Known rows, with every step that occurs
ture > vaki > gugelo > tirag: [-69.2   1.5  10.9  -1.1  -8.8  -4.6  14.2   0.6  24.5   2.0   4.3  26.0
   3.3 -28.7  -1.4  -8.4   4.9  10.8   6.4  -1.8   5.9   3.6  -2.1 -16.0
 -11.7  -4.0  -9.5   6.7  -7.9]
tomus > vaki > ture > zemegu: [  9.6  -4.2   3.9 -10.9   7.0  -4.2  12.3   8.3  28.0   1.3   8.3  -4.0
   8.8  -8.8  -3.9  -5.3  11.9   3.3  -0.5   1.0 -14.6   8.3   2.4  -7.9
 -11.9   6.5 -25.8   6.2  -7.5]
teda > zemegu: [ -8.0 -12.1   9.2   5.2  21.7 -14.3   3.1  15.3 -28.6   6.3   3.3  -2.9
   2.1   2.0   1.3  -0.7  11.5   8.2   8.8  13.1   5.6  11.1  -6.8 -21.7
   1.7   7.2  -4.3   4.6  -3.8]
teda > zemegu > ture > vaki > gugelo: [-32.1   2.3   4.8  -3.0  -3.6   1.2   8.6  12.3   6.0   7.9  11.1  10.7
   7.6 -27.5  -6.7  -2.6   1.5   5.0   7.8  -5.4  19.5  10.5   5.7 -16.9
 -16.4 -11.2  -7.2   6.2  -3.4]
teda > tirag: [  4.0 -16.7   7.3  16.1  -3.3 -18.8   5.5  17.2 -23.0   9.6   3.9  -8.7
   3.1  -8.7   1.8   0.5   7.7   4.1  14.2  10.6   5.8  13.5   1.6 -25.8
  -6.5  -5.5  -5.6  -0.3 -14.5]
tomus > zemegu > teda > vaki > tino: [  8.0 -12.4  -2.6   8.1 -12.1   7.9   0.2   1.0  -3.8  12.5  11.8  -7.9
   5.9  -5.4   2.4  -8.8  -2.6 -17.8   9.7   9.4 -11.7   0.9   7.5 -23.8
 -22.5  20.1   3.7   3.9 -10.2]
tomus > vaki > ture: [  5.2  -2.9   5.3  15.2  -6.7  -0.9   4.7  -0.2  17.4   5.0  10.5  -6.4
   6.1 -19.0  -0.9  -4.2  -1.7  -8.2   5.8   4.7  -6.0  -0.6  10.0 -20.8
 -10.8   0.9 -18.7   8.6 -16.3]
tino > tirag > ture > zemegu: [  5.1  -1.0   4.1 -17.6  18.7 -14.8   5.7  12.5  10.3   1.0   4.7   2.5
   4.5  -2.7  -0.8  -5.2  18.7   7.4  -1.5 -14.7   9.7  15.8   3.2   7.0
   4.3   2.4  -1.4  -0.8   3.6]
gugelo > tirag > tomus: [-29.3 -10.3   2.8   8.5  -0.1 -16.0   8.9  -1.9   5.4  -2.2   1.0  10.9
  -2.5   2.9   2.4  -7.1  15.1  19.6   9.0  -1.9   7.5  -2.4   5.5 -17.4
   4.2 -17.5   1.2   3.0  -7.6]
teda > tirag > ture: [ 17.6 -12.3  -1.2   8.5  15.3 -20.2  -2.5   9.6  -6.2   5.0   4.7  -8.3
   3.2  -2.8   7.7  -0.1   6.4  22.4   7.9  -5.4  15.3  17.0  14.7 -11.2
   3.2  -4.4  -1.8  -1.0  -6.3]
teda > zemegu > tino > tirag > ture > vaki: [-19.5   5.6   1.4 -29.0  15.9  -8.4   5.5  12.7  -3.3   6.6   2.6   3.1
  -2.4 -22.1   0.1  -2.1   4.3   9.2   1.3   2.9  21.4   4.9   3.3   5.2
   0.7   8.5   7.8   4.2   3.6]
gugelo > tirag > ture: [ -9.2  -4.1   5.0   3.0  17.6 -17.6  -0.3  -0.1  11.5  -1.6  -1.4   9.6
   0.8  -6.5   9.2  -8.1   4.9  26.0   5.2 -14.0  13.5   8.8  10.9  -3.3
   6.3   2.4  -1.4   4.2  -3.8]
teda > tirag > tomus > zemegu: [  1.8 -15.6  -9.4  17.1  11.3  -4.2   9.3   1.5 -21.1  -3.5   8.4   6.4
  -0.8   6.9   3.1  -1.3  12.1   8.9   6.5  -5.2   2.5   7.4   7.8 -36.6
   1.8  -1.0  -2.1   3.4 -19.6]
tomus > vaki: [ 45.3  -3.0   3.6  13.8  -2.7  -1.1  -1.8   6.5  -1.4   7.3   2.9 -13.5
   2.0  -9.6   0.6  -0.7  -1.1  -8.1   6.0   2.8  -8.2   6.2   1.5 -18.2
   0.4  -6.4 -27.3   6.4 -10.7]
zemegu > tino > tirag > ture > vaki: [ -4.3   6.9   0.4 -27.5  -0.9  -8.4   5.0  11.4  10.0   6.8   2.6   0.2
  -0.9 -29.9  -1.7  -4.1   1.5   5.1   1.5  -7.2  25.1   4.0   8.1   4.5
  -0.5   3.6   4.9   3.6   4.0]
ture > vaki: [  7.5  -2.3   4.1 -13.2 -16.4  -7.3   6.3  17.9  18.4  10.2   2.2   0.7
   5.0 -25.5  -5.1  -2.5   1.8   7.1   4.6  -4.4  10.7   7.0   2.2 -11.2
   1.0   3.9 -21.6   2.8   0.0]
tomus > zemegu > gugelo: [ 43.4  -5.8   4.6  19.0  -9.5  -6.2   1.5   9.6 -19.9  -2.2   0.9  -4.7
   1.8  -4.5  -2.5  -3.6   3.3 -18.8   8.1  -2.3  28.6   2.3   5.4 -30.3
  -7.2   9.4  -3.2  11.6 -12.4]
ture > vaki > tino > tirag > tomus: [-42.6  -2.3   2.4   1.3 -14.6  -5.6   9.8   1.5   7.6   8.3  14.3   3.5
   0.1 -11.0  -7.7  -3.0  14.7  -7.2   5.8  -2.5   7.1  -5.9   5.6 -10.8
   0.5 -16.6  14.1  -0.4  -9.1]
teda > vaki: [ 23.0 -13.9   4.7   9.4  -9.1  -8.4  -4.1  12.6 -10.3  14.0  -0.6  -5.4
   4.0  -2.0   1.1  -0.7  -0.6 -19.5   9.4   8.7  -2.0   8.9   3.7 -21.8
  -8.8   2.8  -3.8  -3.5  -0.1]
tirag > ture: [ 32.5  -8.5  -1.0   2.9  10.7 -16.0  -5.5   6.4   9.1   3.2   4.2  -7.4
   4.9  -4.5   5.0  -4.6   4.5  18.8   4.6 -18.1  22.3  12.9  15.3  -7.9
   8.1  -1.5  -5.4   2.3   1.9]
tino > tirag: [-16.8   0.5  14.7  13.3 -12.6 -11.6   4.4  12.5 -19.2   8.7   5.1   2.3
   0.2 -19.6  -5.0  -4.0   9.1 -28.9   8.9  -2.8  16.9   3.7  -2.8 -14.2
   1.0  -6.2  11.7   2.0  -9.5]
gugelo > tirag > tomus > zemegu: [-20.6  -8.9  -4.5  13.2  12.5  -2.2  11.0  -7.3  -6.9  -9.3   3.6  19.6
  -2.4   4.0   4.5  -7.2  11.0  12.2   4.3 -11.9   1.8   0.7   4.6 -29.7
   4.2   4.1  -1.9   7.5 -17.2]
tino > tirag > tomus > vaki: [ 10.7   1.6   0.7  15.5  -3.2  -0.3   2.0  -0.1  -7.5   5.0   6.5  -5.3
  -3.9  -3.2  -1.2   1.0   7.9 -14.4   4.6   3.7  -3.7  -2.2   4.4 -13.8
   6.6 -23.8  -5.4   2.7 -12.3]
tomus > vaki > ture > zemegu > teda > tirag > tino: [ 12.2 -14.3 -11.4  -3.8   7.4 -11.8   7.1  11.7   3.3   2.5   7.7 -23.9
   2.3  -9.1   9.3  -5.5  15.8   5.0   6.3  11.3  -4.9   1.4  19.3 -16.0
 -18.5   7.2 -18.0  11.1  -2.2]
zemegu > ture > vaki > tino > tirag > tomus: [-30.4   1.9   3.1   2.3 -13.7  -4.5   8.4   3.7   0.7   8.2  12.7   3.5
   0.0 -14.8  -7.3  -3.5   9.8  -7.2   8.8  -9.3  12.2  -4.8  10.9  -6.2
  -4.5 -21.2  17.8   1.4 -12.1]

Rows
[ -6.4   0.0   9.9 -23.0   0.7 -12.2  12.8  14.1 -21.9   4.6   2.5  -8.3
  -1.2 -19.8  -6.8  -8.6  13.6 -24.1   7.2   4.0  17.0   2.3  -8.8  -6.4
 -16.5   1.3  14.4   6.1  -2.7] : ture > zemegu > tino > tirag
[ 16.9  -4.8  -2.2 -12.5  -1.9  -3.9  -0.5  15.4  -4.0  11.0   0.9  -2.9
   1.3   0.1   5.0  -6.2   7.7 -11.9   3.9  13.9   5.1   6.8   9.6   1.0
  -8.1   5.8  13.3  -4.0  10.5] : tino > tirag > ture > zemegu > teda > vaki
[ 27.4  -3.9   3.6  -0.7  -5.2 -10.5   8.6   8.1  16.3  -1.9   4.9 -12.1
   4.3   3.1  -6.0  -2.8  14.2  -6.0   3.0   7.9  14.3  -2.8   9.2 -10.3
 -13.0  -9.0  -9.2   8.2  -6.1] : tirag > tomus > vaki > ture > zemegu > gugelo
[ -7.7  -1.9   4.3 -16.6  17.0 -11.3   6.9   6.9  16.7   2.9  10.1   0.3
   6.6  -3.7  -2.3  -6.2  17.5   6.4  -1.0 -13.7   1.9  13.7   3.0   7.2
  -2.6   6.8   1.4   0.3  -1.6] : vaki > tino > tirag > ture > zemegu
[ 22.7  -6.1  10.5  -2.9 -10.2 -16.5   8.9  15.2  12.0   0.0   3.4  -9.4
   7.8  -5.7  -7.9  -5.4  13.5  -9.1   5.5   5.3  23.5   1.8   6.2 -12.7
 -17.5   3.0  -5.8   8.2  -3.9] : vaki > ture > zemegu > gugelo
[ 24.8   4.8  -0.5  -6.1  -5.2   3.1   6.5  16.8   0.7   4.0   1.4   8.7
   3.7 -30.0  -2.5  -3.7  -6.1   5.5   5.4 -19.5  14.0   9.3   9.4 -11.7
  -5.7   9.3 -15.9   7.7 -11.6] : tomus > zemegu > ture > vaki
[ 18.7   1.4  -2.7  -8.1   5.9  -0.8   8.3   1.7  -7.4   1.8   4.3 -11.3
  -4.7  -1.5  -2.6  -2.3  11.7 -11.3   2.6   7.5  -5.3  -2.4  -0.5  -7.2
  -4.2 -19.2  -3.5   5.4  -6.6] : ture > zemegu > tino > tirag > tomus > vaki
[ -9.2  -2.5   8.4   4.8  26.0 -21.2  -1.2   2.8  -6.8  -4.0  -3.7   7.7
  -2.1   2.4   9.0  -4.8   7.8  22.8   6.8   2.7  23.8   5.8   7.6  -2.7
   3.4   4.7   7.2   7.0  -4.7] : teda > zemegu > gugelo > tirag > ture
[ 17.9 -19.3  -9.4   6.3  -2.8 -18.9   1.8  15.6 -14.5   5.7   4.5 -25.1
   1.0  -9.7  10.5  -5.8  14.2   4.7  12.6   5.0  13.6   2.2  18.9 -22.9
 -12.2   3.6  -8.0   9.5   2.2] : zemegu > teda > tirag > tino
[-13.2  -9.0   0.2  -9.2   2.5  -2.1   2.7   0.8  16.0   9.8   7.7  -2.2
   5.4  -0.9   5.8 -10.8   4.7   4.9   6.5   9.4 -15.2   2.9   8.5  -1.0
 -20.9  16.6   5.8   1.3  -3.1] : gugelo > tirag > ture > zemegu > teda > vaki > tino
[-26.8  -2.9   3.4  14.5   0.4  -2.6   9.5  -9.7  22.2  -1.0   9.1   6.0
   1.2 -10.4   2.1  -5.7   4.7   4.7   4.6   6.4  -9.9  -7.2  12.0 -18.1
  -6.7 -10.2 -10.9   8.2 -18.0] : gugelo > tirag > tomus > vaki > ture
[  7.9   0.2   2.1  -8.9  10.3 -14.4  -0.8   4.5 -12.6   3.0   3.6  -8.9
  -1.9 -16.0   2.5  -6.8   4.8  -2.8   6.2  -9.8  31.8   4.6   9.7  -2.4
  -3.0  -3.0  20.6   5.2   0.1] : zemegu > tino > tirag > ture
[-34.4  -2.6  -1.9  -3.7  -5.4  -4.3   6.8   6.6  25.9   7.4  13.6   7.3
   7.6 -24.3  -2.4  -0.9   4.2  16.3   3.4  -6.8  18.3  14.0  12.2 -15.5
  -9.6 -11.9  -8.1   0.9  -1.6] : teda > tirag > ture > vaki > gugelo
[-32.1  -1.0  -4.8   4.7  -0.9   7.0  11.7  -4.1  -3.3  -0.3  14.7  16.1
  -0.4  -8.8  -3.7  -3.9  10.0  -8.3   1.2 -11.7   0.2  -1.4   4.7 -23.0
   0.9   5.6   6.2   4.6 -17.7] : ture > vaki > tino > tirag > tomus > zemegu
[ 21.2  -4.8   9.4  11.7  19.0 -12.9   0.7  20.1 -35.8   6.0   0.7  -3.8
   2.8  -8.0   0.9  -3.2   2.5   5.7  15.2  -3.6  18.2  11.8   5.2 -13.2
  -8.4  -3.3   1.6   7.1 -10.6] : teda > zemegu > ture
[  2.3 -10.1   2.2  -4.0   7.9 -22.5   6.1   8.2   4.1  -5.6  -4.6  -6.3
   0.2  -5.5   5.9  -8.7  18.8   1.1   6.7  -5.0  11.8  -1.0   8.9 -11.1
 -13.8  11.1 -14.1  14.1   2.5] : ture > zemegu > gugelo > tirag > tino
[-15.8  -0.1   1.1   3.5  -5.3  -1.0   9.6  -6.5   6.1   1.7  11.8  -7.7
  -1.0 -16.9  -2.6  -5.2   4.2 -14.7   5.6   9.8   2.5 -11.4  11.0 -17.6
 -15.2 -11.7   4.1   9.6 -15.2] : zemegu > tino > tirag > tomus > vaki > ture
[ 15.5  -7.1  -0.9 -37.4  23.3 -16.8  11.0   6.1   3.7  -3.8  -3.7 -10.1
   0.4  -7.7   3.3 -12.7  10.7  22.5   4.4  -4.1  14.5   6.3   0.5   0.5
 -18.4   9.5  -0.7  10.2   4.6] : gugelo > tirag > ture > zemegu > tino
[  5.2  -2.4   0.2  13.0   6.6  -2.3   4.1  -5.0   5.3   0.2   0.9   1.6
  -4.2   1.5   3.6  -2.5   5.6   8.6   5.1   5.8 -13.2  -2.4   3.6 -14.1
   4.6 -19.0 -16.0   5.6 -13.1] : gugelo > tirag > tomus > vaki
[-24.0  -5.4  -3.4  15.8   2.3   4.4   9.6  -7.0 -12.8  -2.1  14.6  11.7
  -0.4  -1.5  -2.3  -5.1  11.6 -14.1   4.2 -11.8   1.8  -0.8   4.4 -28.1
   0.0   2.5  11.4   5.2 -19.6] : vaki > tino > tirag > tomus > zemegu
[ 11.8 -13.4  -4.0  13.5  -3.6  -5.6   8.1  15.2 -29.7   4.5   5.6  -7.0
   0.5  -8.3   7.2  -5.4   6.4   5.5  12.7  13.6   9.7   7.1   7.3 -29.0
  -8.6   6.8   1.2   5.3 -15.4] : tomus > zemegu > teda > tirag
[ 17.8  -5.7   5.3  13.7  -7.7   3.2   0.6  -1.6   9.4  11.0  13.4 -16.7
   6.5 -11.4  -2.2  -3.7  -1.5 -10.3   8.2   0.9 -19.4   2.7   1.1 -18.2
 -13.0   2.9 -19.0   7.7 -18.6] : tomus > vaki > tino
[-19.8   4.6  13.3  16.3 -10.9   1.7   3.4   1.2  -9.3  11.5  13.2  -4.6
   1.7 -20.0  -5.2  -3.2   3.5 -35.1   8.0   4.2 -10.2  -0.7  -3.7 -11.0
  -9.1  -2.1   4.0   4.2 -21.8] : tomus > vaki > tino > tirag
[  1.0   1.3   5.4   6.4   7.4 -14.5  -3.0   6.2  -3.8   4.7   5.4   1.0
   0.8 -11.8   2.6  -3.8   7.3  -3.3   4.4 -14.3  24.4   9.4  11.5  -2.3
   8.8  -4.4  12.0   0.7  -2.8] : tino > tirag > ture
[-11.2  -5.8  -0.5 -15.9  -0.1 -13.5  13.2   6.0 -11.9   0.8   5.4  -5.8
  -3.4  -2.5  -5.6  -6.5  20.3  -6.0   6.0   0.6  18.7  -4.2   1.5 -10.0
  -6.9 -18.9  18.3   3.1  -0.4] : ture > zemegu > tino > tirag > tomus
[ 31.5   0.7   8.5  -6.5   2.8 -18.5   2.2  16.5  -1.1  -0.2   0.2  -7.3
   2.9  -0.7  -3.9  -3.3  15.3  -9.3   3.0  -2.9  31.6   6.8   6.3   1.8
  -4.3  -1.7   5.4   4.1   1.1] : tino > tirag > ture > zemegu > gugelo
[ -4.7   7.5  -3.9 -25.5   7.1  -1.1   6.3   6.7   4.2   2.2   3.5   7.5
  -1.6 -28.6  -0.3  -4.4   0.1   4.3  -0.6 -11.0  20.8   4.6   7.9  -1.6
  -0.2  12.9   3.9   6.0  -1.2] : tomus > zemegu > tino > tirag > ture > vaki
[-31.8  -1.1   4.0 -11.7  -0.2  -4.8   5.8  -0.8  33.3   7.7   9.9   5.2
   6.0 -21.2   0.6  -7.0   0.4  20.2   4.2  -8.5  -4.7   3.4   7.0  -0.4
  -7.8  13.7  -8.4   5.0  -9.2] : gugelo > tirag > ture > vaki > tino
[ -7.5  -3.3   3.0 -17.2  16.9  -8.8   4.2   7.5  12.4   6.0   8.2   1.4
   5.9   0.4  -0.4  -4.1  14.1  -2.8  -1.1  -5.9  -5.9  14.5   4.0   7.4
  -6.9   9.1   5.6  -3.7   0.7] : teda > vaki > tino > tirag > ture > zemegu
[-19.6  -5.5   3.4  11.7  -9.3 -12.8   5.9   4.8 -10.3   4.5   8.1   2.2
  -2.3  -2.3  -4.7  -3.0  17.1  -9.5   7.9  -3.4  18.7  -2.2   6.3 -16.3
   6.7 -24.2  15.6  -0.8  -5.5] : tino > tirag > tomus
[-18.2   3.3   1.8 -18.4   5.7 -10.4   5.1   7.2  29.5   3.1  -1.5  15.4
   1.0 -22.5   3.9  -5.0   1.5  29.7   0.9 -10.9  10.7   7.5   8.4   3.9
   6.7   7.5 -12.7   3.0   0.0] : gugelo > tirag > ture > vaki
